Known rows, with every way that one mark hangs from another:
X[N U[P S[B]]]: 1.19; -0.07; -1.33; 0.05; 0.31; 2.21; -1.12; -0.21; -0.73; -0.77; 0.34; -1.99; -0.62; -1.84; 1.43; 0.18; 1.61; -0.78; -1.30; -1.30
B[S[U]]: 0.46; -0.34; -2.04; -1.73; -0.92; 2.07; 0.07; -0.18; 2.46; -2.35; 0.84; -2.24; -2.52; 0.36; 0.61; 2.72; 1.53; 2.75; -1.63; -1.34
S[U]: 0.72; -0.47; -1.58; -0.75; -0.65; 2.24; 0.19; 0.00; 2.79; -1.97; 0.15; -2.67; -1.78; -0.17; 1.80; 4.31; 1.81; 1.65; -1.13; -0.65
N[U]: 0.13; 0.55; -1.12; -1.60; -0.50; 1.94; 0.29; 0.23; 2.46; -0.21; 1.20; -2.31; -2.03; -2.27; 2.41; 1.93; 1.66; 1.31; -0.62; -1.54
N[U[P Q S] X]: -0.17; -0.26; -0.37; -0.56; -0.02; 1.95; -0.50; 0.32; 0.49; 0.85; -0.85; -1.56; -1.42; -5.10; 1.74; -0.97; 2.27; -2.32; -0.42; -1.96
U[N]: 0.44; 0.09; -0.88; 0.41; -1.27; 2.55; 0.44; -0.46; 1.82; -0.41; -0.19; -1.81; -1.76; -0.96; 1.31; 2.71; 1.60; 1.39; -1.31; -1.90
U[S]: 0.40; -0.84; -1.14; -0.50; -0.45; 2.13; -0.54; 0.02; 1.69; -2.14; -0.49; -1.92; -3.88; -1.20; 1.95; -0.04; 1.35; -0.45; -1.49; -2.26
X[N[U[P Q S[B]]]]: 0.81; -0.23; -0.84; -0.61; 0.23; 2.38; -0.64; 0.10; 0.17; 0.01; -0.16; -1.82; -0.34; -3.51; 1.40; 0.11; 1.63; -0.95; -1.00; -1.39
N[X[U[P Q S[B]]]]: 0.04; 0.14; -1.21; 0.01; -0.46; 2.09; -0.75; 0.02; 0.14; -0.49; -1.14; -1.88; -1.40; -2.97; 1.59; 0.75; 2.16; -2.18; -1.29; -1.79
S[B]: 0.37; -0.22; -1.68; -0.14; -0.47; 2.37; 0.45; -0.03; 2.84; -2.42; 0.19; -2.34; -2.74; -0.06; 1.85; 3.71; 1.39; 1.78; -1.74; -1.65
B[S[U[N[X] Q]]]: 0.27; -0.09; -1.52; -1.04; -1.45; 2.43; -0.15; -0.35; 1.74; -1.08; -0.40; -1.71; -0.87; -1.15; -0.20; 3.07; 1.93; 1.29; -1.84; -1.51
Q[U[N[X] P S]]: -0.14; -0.77; -1.04; 2.08; 0.00; 1.95; -0.38; -0.33; 2.32; -0.37; 0.50; -1.47; -1.45; -3.07; 1.45; -1.54; 1.56; 0.05; -0.85; -1.97
N[U[P S[B]] X]: 0.17; -0.54; -0.27; 0.01; 0.89; 1.88; -0.29; 0.26; 1.75; -0.01; 0.27; -1.57; -1.70; -4.09; 1.58; 0.28; 2.29; -0.08; -0.56; -2.00
U[N P Q S[B]]: 0.77; -1.90; -0.30; 3.72; -0.37; 2.52; -0.21; -0.46; -1.17; -1.56; -1.37; -0.98; -1.51; -2.41; 0.78; -0.25; 1.43; -2.03; -1.33; -1.78
U[P Q S[B]]: 0.49; -1.81; -1.05; 2.10; -0.13; 2.28; -0.27; -0.05; -0.63; -2.43; -1.36; -1.60; -2.94; -1.92; 1.57; -0.79; 1.30; -2.27; -1.30; -1.66
Q[U]: -0.35; 0.39; -2.44; -0.44; -0.79; 1.90; 0.12; -0.01; 4.08; -1.56; 1.40; -2.59; -2.44; -1.09; 2.54; 0.73; 1.01; 1.48; -1.22; -1.44
P[U[N[X] S[B]]]: 0.44; -0.67; 0.17; 1.55; -0.79; 2.09; -0.66; -0.62; 1.50; -2.27; -1.08; -1.33; -0.50; -2.05; 1.03; 2.04; 1.98; -0.85; -1.87; -1.60

Rows:
0.82; -0.82; -0.58; 1.11; -0.32; 2.41; 0.39; -0.35; 1.57; -0.11; -0.46; -1.95; -0.30; -1.67; 0.86; 3.79; 2.41; 1.43; -0.60; -0.77
S[U[N[X] P]]
0.03; 0.03; -1.01; -0.25; -0.60; 1.98; 0.46; 0.20; 0.26; 0.30; 0.40; -2.10; -1.61; -3.18; 2.31; 0.37; 1.65; -0.58; -0.16; -1.12
N[U[P Q]]
0.58; -0.83; -1.47; 0.38; -1.16; 2.29; 0.26; -0.46; 0.35; -1.37; 0.08; -1.67; -1.27; -0.68; 0.01; 1.83; 1.61; 1.39; -1.27; -1.06
B[S[U[N P Q]]]
0.02; -0.28; -0.22; -0.69; 0.55; 1.78; -0.33; 0.27; 1.40; 0.70; 0.00; -1.64; -1.92; -4.45; 1.78; -0.69; 2.33; -0.55; -0.24; -2.09
N[U[P S] X]
0.62; -0.37; -0.82; 2.01; -1.03; 2.05; -0.77; -0.41; -2.03; -0.42; -0.53; -1.45; -1.07; -2.53; 1.55; -0.69; 1.59; -2.66; -0.93; -1.43
X[U[N P Q S]]
0.98; -0.29; -0.75; -0.75; 0.67; 2.29; -0.52; 0.05; 0.95; -0.02; 0.58; -1.87; -0.74; -2.96; 1.41; 0.38; 1.68; 0.43; -0.88; -1.51
X[N[U[P S[B]]]]
0.72; 0.25; -1.04; -1.64; -0.15; 2.51; -0.92; 0.18; 1.19; -0.27; -0.12; -1.92; -0.31; -3.28; 1.46; 1.06; 1.58; -0.86; -1.52; -1.57
X[N[U[Q S[B]]]]
-0.07; -1.02; -1.83; 1.41; 0.14; 1.68; -0.26; -0.07; 2.27; -1.87; 1.14; -2.06; -3.04; -1.87; 2.36; -2.26; 0.98; 0.12; -0.78; -1.59
Q[U[P S]]
0.50; -0.11; -0.94; 0.00; -1.34; 2.66; -0.11; -0.21; 1.88; -0.34; -1.39; -1.99; 0.25; -2.07; 0.87; 4.72; 2.29; -0.13; -1.41; -0.86
S[U[N[X] Q]]
-0.11; 0.26; -0.49; -1.91; 0.09; 1.92; -0.66; 0.35; 2.71; 0.34; -0.03; -1.75; -1.95; -4.18; 1.81; 0.55; 2.29; -0.38; -0.85; -2.34
N[U[S] X]
0.44; -1.49; -0.08; 2.95; -0.28; 2.58; -0.41; -0.39; -0.60; -0.60; -2.08; -0.86; -0.98; -3.47; 0.44; 0.13; 2.01; -2.36; -1.40; -2.14
U[N[X] P Q S[B]]
-0.35; 1.46; -1.75; -2.08; -1.50; 2.18; -0.45; 0.09; 1.29; 0.34; -1.09; -2.34; -1.15; -2.60; 1.91; 2.40; 2.23; -1.49; -1.42; -1.77
N[X[U[Q]]]
1.00; -0.84; -1.16; 1.78; -0.85; 2.74; 0.13; -0.30; 1.89; -2.30; -0.41; -1.98; 0.16; -0.71; 0.88; 5.91; 1.75; 0.80; -1.81; -0.47
S[B U[N Q]]
0.83; -1.69; -0.09; 2.68; -0.15; 2.26; -0.05; -0.53; -0.38; -0.77; -0.58; -1.15; -2.49; -1.89; 1.09; -1.07; 1.57; -0.32; -0.73; -2.05
U[N P S]
